Each row comes from the steps of one walk. Every step used is in the known rows, and no mark comes twice. Write the walk behind each row, first mark first.
Known rows:
zode > sevup > pesi > punal > lirevi > gikubi: [-13.4  -2.1  -5.8 -17.0   4.0 -17.0   3.2  -1.5  11.1  10.8 -45.6 -11.1
   5.4  -9.7  10.4  -8.9 -24.1  21.1 -37.7  -8.4  10.4   0.1  -7.9 -13.2
 -10.7]
lirevi > punal > gikubi: [ -7.4  -7.2  13.4 -22.8  36.0 -12.9  17.8   0.1   8.1  11.1 -18.9   7.4
  -6.4 -21.9  10.1 -13.1  21.7   6.7 -21.4 -11.3   9.1   1.2   2.5  -4.6
  -1.5]
sevup > punal > pesi > lirevi: [ -9.8  -2.4 -26.1   0.6  -9.8 -12.2   3.1  20.7   2.6  20.5  -9.9   7.5
  -5.0  -3.6   8.3  -4.5  12.3 -10.3  -9.7  11.4  -9.6   2.0  15.2 -26.3
   0.5]
rugo > punal > gikubi: [-11.6 -16.1   5.3 -15.0  27.6  -1.4  17.7   4.1   2.4  12.2 -23.6  18.0
  -2.5 -19.8   8.7 -20.2  43.8   3.2 -28.5 -16.7  16.3  -2.7   6.0  -7.8
   7.0]
zode > sevup: [  5.1   3.0  13.6  -2.7   1.1   0.9  -8.3  -9.3  -2.4 -15.9   4.0 -28.1
  15.2   3.7 -11.9 -12.9  -3.6   5.0   0.4 -16.0  18.5   5.2 -19.4 -15.9
   2.5]
pesi > lirevi: [ -4.2  17.5 -17.5   9.5 -35.0  -8.5   3.8  18.7  -0.3  10.8  21.2  -7.9
   2.9 -20.6   5.1 -12.4 -10.2  -7.0   9.7   2.0 -25.5   2.2  10.9  -4.7
   9.4]
zode > sevup > punal > pesi: [ -5.3 -27.4  -5.1 -13.8  36.0  -4.6  -5.5  -1.4   2.8   5.9 -42.3   8.1
  -4.8  26.6  -1.1   4.0  31.2  -2.3 -27.3   6.0  31.7   1.9  -3.2 -37.6
 -11.6]
punal > pesi: [-10.3 -25.8  12.8 -11.6  20.1  -0.8  -5.1  -7.1   8.0  17.8 -25.1   8.0
 -10.0  17.9   2.5  17.1  26.7  -1.7 -11.3  12.4   9.4  -6.1   7.4 -17.6
  -3.6]
rugo > punal > lirevi > gikubi: [-18.8   1.1 -17.4 -18.6   9.7 -18.0  12.6  -4.4  14.7  14.5 -36.7   8.0
   4.5 -15.6  22.3 -14.8 -30.7  21.7 -34.9  -4.2   4.4  -7.1  13.5   1.0
 -14.4]
zode > sevup > pesi > punal > gikubi: [ -4.3 -20.9  21.1 -12.5  20.5  -0.6   5.2   9.9  -2.4   8.9 -38.2  -6.2
  -3.2 -11.1  -5.8  -9.4  54.2   2.3 -31.5 -19.6  23.4   6.7 -21.4 -25.3
  12.3]
zode > sevup > punal > lirevi: [ -0.4   3.9 -10.5  -5.1  -0.9 -18.7   9.9  13.1  -3.0  -5.0  -6.7   2.0
   9.9 -20.2  12.6   3.8 -19.4   4.0 -39.5   1.1  -6.2   5.8  12.9 -20.5
 -12.1]
lirevi > punal > rugo: [ -5.6   3.5   8.3  16.0  30.5 -10.9  17.1  -5.8   5.0  25.0  -9.5  -7.4
  -4.3  -7.2  14.6  -4.0 -16.9   3.2  -2.7  -0.4   2.8  -4.1  25.8   6.7
   0.7]
sevup > punal: [  2.4  -3.8 -33.7  -1.1  21.3  -5.3   5.4  14.3  -5.4  -6.5 -27.9  20.3
  -3.6   8.4   3.9  -9.5   8.6  -4.5 -23.5   1.1  17.8   7.9  -2.4 -17.1
 -12.6]
lirevi > punal > sevup > pesi: [-25.2 -13.3 -22.1   4.5  38.5  -2.6  -7.3 -10.4  12.5  20.7  -4.5   6.4
 -13.0   2.2   2.7  -8.4  -3.6   9.4 -22.2 -15.6  30.8   0.4   5.8 -19.4
  -4.6]
zode > sevup > punal > pesi > lirevi: [ -7.6  -1.8 -21.5   0.3  -9.9 -11.8   0.2  18.3   1.7  15.3  -9.1  -2.2
   0.0  -2.3   4.7  -8.4  10.2  -8.6  -9.7   6.0  -3.7   3.4   8.9 -30.2
   1.0]
gikubi > punal > sevup: [ -5.9   0.7  -0.1  13.4   1.0  15.7   4.8   9.2  14.2  23.0 -15.0  21.7
   1.6  19.9 -22.4   4.3 -17.8   9.6 -14.2 -15.3 -15.0  -2.3  18.1 -29.1
  -3.5]
punal > sevup: [-20.0  -1.7  16.5  11.7  -7.4  -1.5   3.2  -3.0   9.9   8.5  -3.6   7.2
  -1.7   4.9  -2.6  14.8  -6.4  11.1 -11.6 -14.4  -2.7   1.7   8.4 -27.6
  -4.0]
lirevi > gikubi > rugo: [-23.9  -7.9 -20.3  -6.4   5.5 -12.0   6.7 -29.1   5.4   2.7   0.4 -20.2
  -4.6  19.0 -12.4  -8.0 -21.2  16.1  12.7  19.3   5.6  -7.8  10.1   4.0
  25.2]
pesi > punal > sevup > zode: [-13.5 -17.1 -23.6   5.4 -23.8  20.6  -5.4  -2.4  11.4   5.7  -3.6   9.9
  -8.6   5.9  -3.5  -1.2  20.0  13.3 -25.1 -20.1 -12.0  24.2 -20.4 -61.1
 -13.7]
lirevi > gikubi > rugo > punal: [-26.8 -12.3 -46.3   2.0  31.0  -2.8  10.3 -17.1   7.1  14.1  -6.2   0.5
  -6.6  11.2  -3.3 -32.9  -7.6  13.9  -8.6 -10.2  24.1  -8.1  23.2  10.6
  13.9]
lirevi > punal > gikubi > rugo: [-21.4 -13.7  -7.6  -9.1  24.3 -14.3  17.0 -21.0   2.8   8.4  14.7 -14.5
 -10.1   1.2 -10.6  -7.3   6.1   9.2   5.5  11.0   1.7  -4.0  19.9   2.1
  31.6]
zode > sevup > pesi: [ -5.8 -13.5 -14.4  -1.9  25.9   3.1 -17.7 -13.4  -1.5  -2.7   0.0 -17.8
   2.7   4.6  -7.7 -19.2   9.8   1.7  -9.3  -9.0  41.3   1.3 -19.0 -16.9
   7.0]
sevup > pesi > lirevi: [-10.8   6.5 -33.7   8.9 -17.6  -7.1  -4.4  13.5  -0.2  17.1  19.8  -6.8
  -1.7 -18.8   5.6 -18.7  -1.4  -8.5   3.1   3.8  -6.1   0.8   7.1  -8.2
  13.9]
gikubi > rugo > punal: [-21.3 -13.0 -43.5  11.3  26.6   2.6   8.5 -12.3   1.1  12.2  14.0   0.6
  -7.1   8.6  -6.7 -26.8   0.6   5.4  -3.4 -10.6  17.1  -6.0  28.6  10.9
  19.7]

Write each row's walk:
[-10.0   0.7   4.3 -18.6  19.3 -16.2  20.1   9.6   7.8  15.5  -8.3   3.8
  -4.5 -31.9  13.4 -18.5  15.9   3.5 -16.8 -11.3  -3.5   2.2   8.1  -6.5
   3.9] : pesi > lirevi > punal > gikubi
[ -2.6 -14.0   4.9 -20.6  24.1 -10.2  18.4  12.0  -3.4  -1.5 -38.3  21.3
  -3.0 -11.7   6.7  -7.8  44.2  -1.5 -31.9   0.7  15.3   4.4  -6.8 -23.7
   1.3] : sevup > punal > gikubi
[-11.6   2.1  -2.4 -15.6  -4.9 -18.4  10.2   4.3  12.0  13.3 -46.5  -2.7
   3.1 -10.9  14.8  -0.1 -26.4  20.1 -33.9  -3.5  -4.6  -1.0   0.2  -5.8
 -13.9] : pesi > punal > lirevi > gikubi
[-27.1  -5.9  -5.8  15.9  11.9   1.7   6.5  -1.2  12.4  17.0  -7.4  16.6
  -4.1   3.3   1.7  -4.4  -0.8  13.2 -25.1 -30.7  10.6  -0.2  18.5 -21.8
  -6.0] : rugo > punal > sevup
[  1.5  -1.9   6.3  17.5  19.6  -8.7  13.4   0.5  -7.7   5.8 -28.5  -6.8
   6.7   6.3   5.9  -5.8   3.6  -2.3 -12.8   3.6  17.9   0.9   6.3 -21.2
   4.2] : zode > sevup > punal > rugo
[-15.5  -0.6 -20.4 -19.9   1.8 -18.7   2.2   0.5  12.5  12.3 -47.7  -4.4
   3.6   3.3   9.7 -20.5 -10.8  11.3 -17.4   3.1  14.0  -0.8  -7.3 -24.7
  -9.5] : zode > sevup > punal > pesi > lirevi > gikubi
[-20.3  -4.0 -23.5   4.1   1.5 -13.7  16.6  -1.4   3.0  16.5  21.4   2.2
   0.2 -21.5  11.5  -2.7 -22.2   8.4 -25.1   1.9 -17.4  -7.0  44.4   6.9
  10.3] : gikubi > rugo > punal > lirevi
[-15.5   6.2 -26.0 -13.4  -3.7 -14.7  -2.3  -4.6  10.6   9.6 -24.9 -14.8
   6.0  -7.6   8.2 -30.6 -21.0  12.7  -8.3  -1.9  17.7  -2.3 -12.1 -13.7
   0.1] : zode > sevup > pesi > lirevi > gikubi
[-10.8   3.3 -13.1 -23.5   7.5 -24.1  10.6  -1.9   9.8   0.4 -44.9   0.9
   9.0  -8.4  16.9 -10.4 -31.2  19.8 -37.9   2.1   9.8  -0.2  -3.1 -16.6
 -18.0] : zode > sevup > punal > lirevi > gikubi
[-28.7  -4.7 -37.5  -2.5  -3.5 -16.0   4.8 -22.2   5.6  11.9   9.9 -23.3
  -5.6  10.2 -10.0 -16.9 -22.5  12.0  15.0  21.7   2.6  -7.3  13.7  -0.1
  32.0] : sevup > pesi > lirevi > gikubi > rugo
[-26.0  -5.1 -17.1  -8.5  -3.6 -19.7  11.5 -25.1   6.2   6.8   4.9 -18.4
  -1.9   6.0  -4.3   0.2 -32.6  18.8   2.4  24.4  -8.5  -9.1  21.2   3.6
  23.1] : punal > lirevi > gikubi > rugo
[  1.2   2.2 -12.3  14.7  11.8   6.6  14.3   6.9   6.9  40.8 -35.4   5.0
   4.4   8.1  -5.0 -17.0 -18.5   1.8  -3.3  12.7  -7.9 -12.7  26.4  -7.8
  12.9] : sevup > pesi > lirevi > gikubi > punal > rugo
[  9.6   7.0 -41.3  -7.6   9.7  15.4  -0.3  14.7  13.1  25.6 -35.9   8.3
  11.0  17.2 -24.6 -38.1 -30.1   6.8  -8.0  -4.5  -3.1  -6.8   4.8 -13.3
   1.1] : zode > sevup > pesi > lirevi > gikubi > punal
[-14.1   4.6  -2.0 -21.6  -3.9 -20.4  10.3  -5.9  13.2   8.9 -33.4   1.6
   5.8 -15.1  19.5  -0.9 -33.7  20.2 -26.0   7.7  -5.4  -6.1   5.2  -2.6
 -12.8] : punal > lirevi > gikubi
[  5.7   1.6   2.1  11.5  15.4   8.0  16.8   3.3   7.1  33.7 -42.1   7.7
   6.6  14.8  -6.7 -10.0 -18.5   5.0  -4.1  11.7  -8.3 -12.8  23.5  -4.1
   7.9] : lirevi > gikubi > punal > rugo
[-16.0  -4.1 -25.1   4.2  -7.0  -6.2   3.0  15.3   6.9  29.9   1.0   4.7
  -5.4  -9.0   9.4 -13.4  11.3  -6.9  -6.8  -1.4  -8.8  -3.2  25.5 -14.0
   5.3] : rugo > punal > pesi > lirevi
[-22.7  -8.2 -13.4  -7.2  12.4 -16.6  18.5 -14.3   2.4  12.3  22.0 -17.4
  -9.1  -5.5  -9.4 -11.6   2.4   6.7   8.6  11.3  -7.0  -3.1  23.4   1.1
  35.4] : pesi > lirevi > punal > gikubi > rugo
[  0.4 -13.8 -10.3  11.1  16.4   6.9 -13.3  11.7  -3.6   7.7 -26.9 -20.1
  -3.8   9.9 -15.9 -11.8  22.6   0.8 -23.5 -28.1  29.5  10.6 -22.6 -18.0
   3.5] : zode > sevup > pesi > punal
[  0.1  -3.6  22.9  28.3   2.0  -1.3  13.1  10.1  -4.8  24.8 -29.5 -13.0
  -2.5   2.3   2.0   8.9  12.5  -1.8  -8.7  -4.6  -3.8   0.0  11.0  -6.0
  10.6] : pesi > punal > rugo
[  8.8   7.4  -9.6  -1.1  -8.9   2.4  11.9  20.5   6.1  22.1  -0.6  17.4
   9.1 -12.6  -4.2   5.8 -33.5   2.7 -24.9   8.2 -39.3  -6.9  34.7  -2.8
  -2.7] : gikubi > punal > lirevi
[-24.5   4.6 -24.4  -9.6  -6.8 -16.3   1.3  -2.4  15.2  17.5 -28.0  -2.9
   0.1  -7.5  10.8 -21.6 -21.8  14.6 -12.1  -1.0   9.8  -3.3  -4.4 -16.7
  -2.6] : punal > sevup > pesi > lirevi > gikubi
[  6.6  -1.6 -23.9  -2.6  21.5  -5.0  -0.7   7.7  -7.3 -17.6 -26.4  -0.3
   6.8  11.5  -5.1 -18.2   5.0  -1.1 -23.5 -10.2  31.5  11.3 -15.9 -28.6
 -11.4] : zode > sevup > punal
[-11.6  10.0 -45.6   1.5  26.2 -13.3   1.8   7.4  10.6  23.6  14.3  -4.6
 -10.0 -19.5  12.0 -29.8 -25.3   1.2  -5.7 -14.6   5.5   3.3  16.1   5.6
  -5.7] : sevup > pesi > lirevi > punal
[ -1.1  -3.0  -0.5  18.5  18.4  -9.7  17.9   5.6  -6.7  13.3 -29.9   7.1
  -1.7   4.3  11.5   0.6   6.4  -4.9 -12.8  12.5   9.4  -1.0  16.4 -12.8
   2.5] : sevup > punal > rugo
[ -4.8  -3.8   0.1   4.6  -6.1 -10.1   1.2  15.6  -0.7  13.7  -7.4 -12.0
   2.0 -20.2   5.7   8.1  -7.3   5.7 -39.2 -11.1  -7.8   5.1   7.6 -14.8
  -2.0] : zode > sevup > pesi > punal > lirevi
[ -2.7 -10.3  16.2  27.5  14.8   0.4   4.9   3.4  -5.3  24.2 -28.6 -20.8
  -1.1   4.5  -1.6  -1.4  16.8  -1.2 -12.5  -8.5  16.6   0.8   2.1 -14.3
  14.3] : zode > sevup > pesi > punal > rugo
[-22.3   2.7   1.5   8.1  19.7  -9.1   6.6  -5.1  17.7  16.1  -2.4   6.8
  -7.8   0.9   3.2   3.3 -23.7  16.3 -18.0 -26.1   3.8   3.8  15.4 -19.2
 -15.5] : lirevi > punal > sevup
[-20.5 -17.9 -39.8   2.4  -9.6  21.2  -2.3 -11.4  14.6   7.4   7.2  20.2
  -7.5   0.3   3.7 -15.6  15.4  15.0 -26.3 -20.9  -1.8  17.8  -6.5 -54.1
 -14.1] : rugo > punal > sevup > zode
[-19.1 -16.3   2.9  -6.9   5.7 -10.3  14.4 -19.3  -2.6   3.0  14.9 -14.3
  -6.1   3.7 -14.6   0.3  17.3   5.7   9.4  19.3  -2.9  -5.6  14.7  -2.6
  39.6] : punal > gikubi > rugo
[-11.9   0.5 -16.2   0.9   2.9 -10.5  14.3   9.3   4.4  15.8   8.2  11.8
   3.0 -29.6  19.8  -3.1 -18.0   6.6 -35.6  -8.1 -14.6  -4.5  35.4   3.7
  -6.3] : rugo > punal > lirevi
[-28.9 -34.2 -20.7  -9.7  41.8  -2.1   1.7 -19.1  13.0  28.6 -29.3   8.5
 -14.2  25.9  -0.2  -6.2  22.6   8.1 -16.9   5.6  26.4 -11.5  24.1 -10.8
   6.2] : lirevi > gikubi > rugo > punal > pesi
